Each row comes from the steps of one walk. Every step used is in the known rows, and no mark comes twice. Write the walk behind each row, first mark first.
Known rows:
gunu/dilokon/nodof/lufise: [  9  -4 -58  17  -5  15 -47  29 -28  -7  11   1 -29 -13  27  27  -4  11
  14   6  19  24]
vokir/lufise/gunu: [ 21  35   2 -13 -12  19 -43 -59 -48   3  33  11  10   9 -30  13  36  -1
  19  -8 -11  13]
lufise/gunu: [ 11  16 -26  -5 -11  10 -22 -26 -44   6  14  28  -1 -12 -27  19  32   9
  23  -1   0   3]
nodof/lufise/gunu/dilokon/vokir: [ 14  13 -37  15 -18  34 -48  31 -57  29  23  44  -4  12   4  38  -1   1
  37 -15  10  10]
gunu/dilokon/vokir/lufise: [ 15  19  30   5  -8  19 -54   5 -29  27  11   5  -8  24   2  26  -7 -12
  36 -11  -4   7]
pifibib/gunu/dilokon/vokir: [ -1  10   6  -3 -22  -4 -36  36 -28  36  -3  22  -6  25  -2  34 -23 -10
  44 -26  -9   5]
gunu/pifibib: [  8  23   4  -9 -23  -2 -38  33 -30  -6   1 -11 -23 -10 -22   4  19   9
  19  -1 -26  -2]
pifibib/nodof/lufise/gunu/dilokon/vokir: [  2  11 -50  33  -8  32 -38   7 -52  37  18  45   0  -2  -2  48  22  -5
  36 -15  15  19]
pifibib/kibet/lufise/gunu: [  8  18 -20 -12  13  23 -24 -22 -54 -19  35  21  -1 -64 -19   2  44  25
  23 -27 -23  26]
kibet/lufise/gunu: [  8  10 -25 -15  -3   6 -19 -27 -47   4  19  24 -10 -43 -12  12  37  14
  19 -13  -2  13]
nodof/lufise: [ 21   4 -23   2 -11  31 -29   9 -27 -13  28   7 -11 -11   7   8   2  14
  -6 -24 -12  23]
vokir/lufise/gunu/pifibib/kibet/dilokon: [  6  53  -3 -18   1  22 -47 -26 -47 -23  36 -11  -4 -37 -40 -34  30  23
  47  -6 -19  46]
vokir/lufise/gunu/dilokon: [ 15  40 -14  -6 -15   5 -55 -42 -51  31  30  26 -22  -5 -25  15  24   6
  42   7  13   7]
kibet/dilokon/nodof/lufise/gunu: [  7   8 -77   0  -1  20 -29 -18 -46 -16  14  11  -1 -17   5   9  19  12
  22  11  27  45]
nodof/lufise/gunu/pifibib/kibet: [ 17  44 -28  -5 -15  46 -59  25 -63 -38  55   6   2 -27 -29  -4  38  28
  14 -32 -46  25]
lufise/gunu/dilokon: [  8  23 -39   4 -15  -3 -34 -15 -49  31  11  40 -29 -22 -22  19  20  16
  46  11  21  -1]
pifibib/gunu/dilokon: [  2  21  -8 -13 -25 -18 -33   2 -28  32   5  18 -22  -5 -17  13 -13   3
  38 -12  -2  10]
lufise/gunu/dilokon/nodof: [ -3   7 -59  14  -2 -10 -39   0 -40  14 -10  16 -25 -10   1  36  22   8
  44  31  33   4]
dilokon/vokir/lufise/gunu: [ 20  27  15  -5  -9  32 -46 -30 -49  13  25  16  23  31 -18  30  24 -12
  25 -19 -14  11]
kibet/dilokon/vokir/lufise: [  9  13  31  -5   6  20 -29 -19 -19   6   4 -10   4  11  -2   2  -9  -5
  34  -9   1  34]
nodof/lufise/gunu/pifibib/kibet/dilokon: [  6  41 -42 -10  -4  36 -42   6 -53 -32  43   4  -8 -49 -26 -31  24  34
  35 -12 -14  52]
kibet/lufise/gunu/pifibib: [  6  32 -19 -22 -25   4 -42  13 -54  -2  20   8 -18 -32 -23   9  46  10
  22  -9 -21   7]
pifibib/vokir/lufise/gunu/dilokon: [  9  42   7 -15 -14  25 -43 -50 -47  32  41  29  -3   8 -25  16   4  -7
  47   1  10  18]
nodof/lufise/gunu/pifibib/vokir: [  9  37  -4 -23 -31  51 -36   9 -51  -7  47  16  13  12 -22  14   7  -8
  16 -22 -25  27]

Write each row's walk:
[ 12  28 -54  -5 -28  24 -61  29 -58 -21  24  -1  -3   5  -7  25  35   4
  11  -1 -13  17]  dilokon/nodof/lufise/gunu/pifibib
[  9  15 -61  16  -6  32 -27 -45 -51   4  31  30   9 -25 -19  26  50   2
   7 -19   1  33]  pifibib/nodof/lufise/gunu
[-11  21 -47   2  14   7 -34  10 -40 -36  -2 -15  -9 -39 -15  -6  32  22
  47  20   4  41]  lufise/gunu/pifibib/kibet/dilokon/nodof
[ 18  55   6 -22 -31  19 -64 -16 -55   0  32  -6  -2  12 -38   9  42  -2
  22  -5 -25   6]  vokir/lufise/gunu/pifibib
[ 15  25 -56   4 -23  20 -48  -6 -58  23  36  44 -24 -17  -9  17  13  16
  31  -4  17  13]  nodof/lufise/gunu/dilokon
[ 12  33 -46   4  -7  42 -66  33 -60 -48  39  -8   5 -21 -15   9  41  20
  15 -22 -36  30]  dilokon/nodof/lufise/gunu/pifibib/kibet
[-12   7 -31   4  18  -1 -30  27 -20 -43 -12 -31 -21 -45  -3 -12  17  22
  41  21  -1  41]  gunu/pifibib/kibet/dilokon/nodof
[  6  11 -17  15 -11  11 -36  22 -51  39   1  42  -9   7  -7  40   5   1
  51   0  11  -5]  lufise/gunu/dilokon/vokir
[  9  36 -18 -12 -30   5 -44  11 -55   2  14   9  -9  -3 -36  14  38   7
  27   4 -18  -2]  lufise/gunu/pifibib
[ 21  20 -45  -3 -18  35 -34 -18 -54  -7  38  28   5  -6 -12  17  24  12
   8 -18  -6  20]  nodof/lufise/gunu
[  2  45 -16   8 -14  14 -45 -47 -49  11  22  -1   1 -12 -48  23  70 -12
  23  -4 -21  22]  vokir/lufise/gunu/pifibib/nodof
[ -6  30 -37  16 -13   4 -28 -21 -48  14   7  12  -4 -27 -45  25  64  -5
  26   3 -11  14]  lufise/gunu/pifibib/nodof
[  3  25 -36  -3   4  12 -36 -10 -56   9  32  34 -28 -68 -15   5  30  28
  45 -11   2  17]  pifibib/kibet/lufise/gunu/dilokon
[ -2  25  -8   1   3  28 -32  31 -46 -11   9   7   6 -20 -23  -6  16  16
  54 -11 -17  32]  lufise/gunu/pifibib/kibet/dilokon/vokir
[ -2  38  -1  14 -11  22 -48 -21 -49  18  15   3  17   7 -36  37  61 -22
  29 -13 -21  18]  dilokon/vokir/lufise/gunu/pifibib/nodof
[  8  46   7 -18 -22  20 -54  -3 -52   7  17   0   5  14 -30   2  23  -7
  43  -2 -13  24]  kibet/dilokon/vokir/lufise/gunu/pifibib
[ -1  22 -17  -2  -2  20 -45 -30 -38  13  17   9  -2  11  -1  35   6 -15
  45  20  22  25]  pifibib/vokir/lufise/gunu/dilokon/nodof
[ 14   7 -64   7  -9  29 -42  -6 -48 -19  23  13   5   2   5  32  27   6
   6  -4   7  25]  dilokon/nodof/lufise/gunu
[ -3 -11   1   6   9   8  -4  19 -19  10 -19   6  -7  -9   3   4 -14   4
  42   3  14  26]  kibet/dilokon/vokir
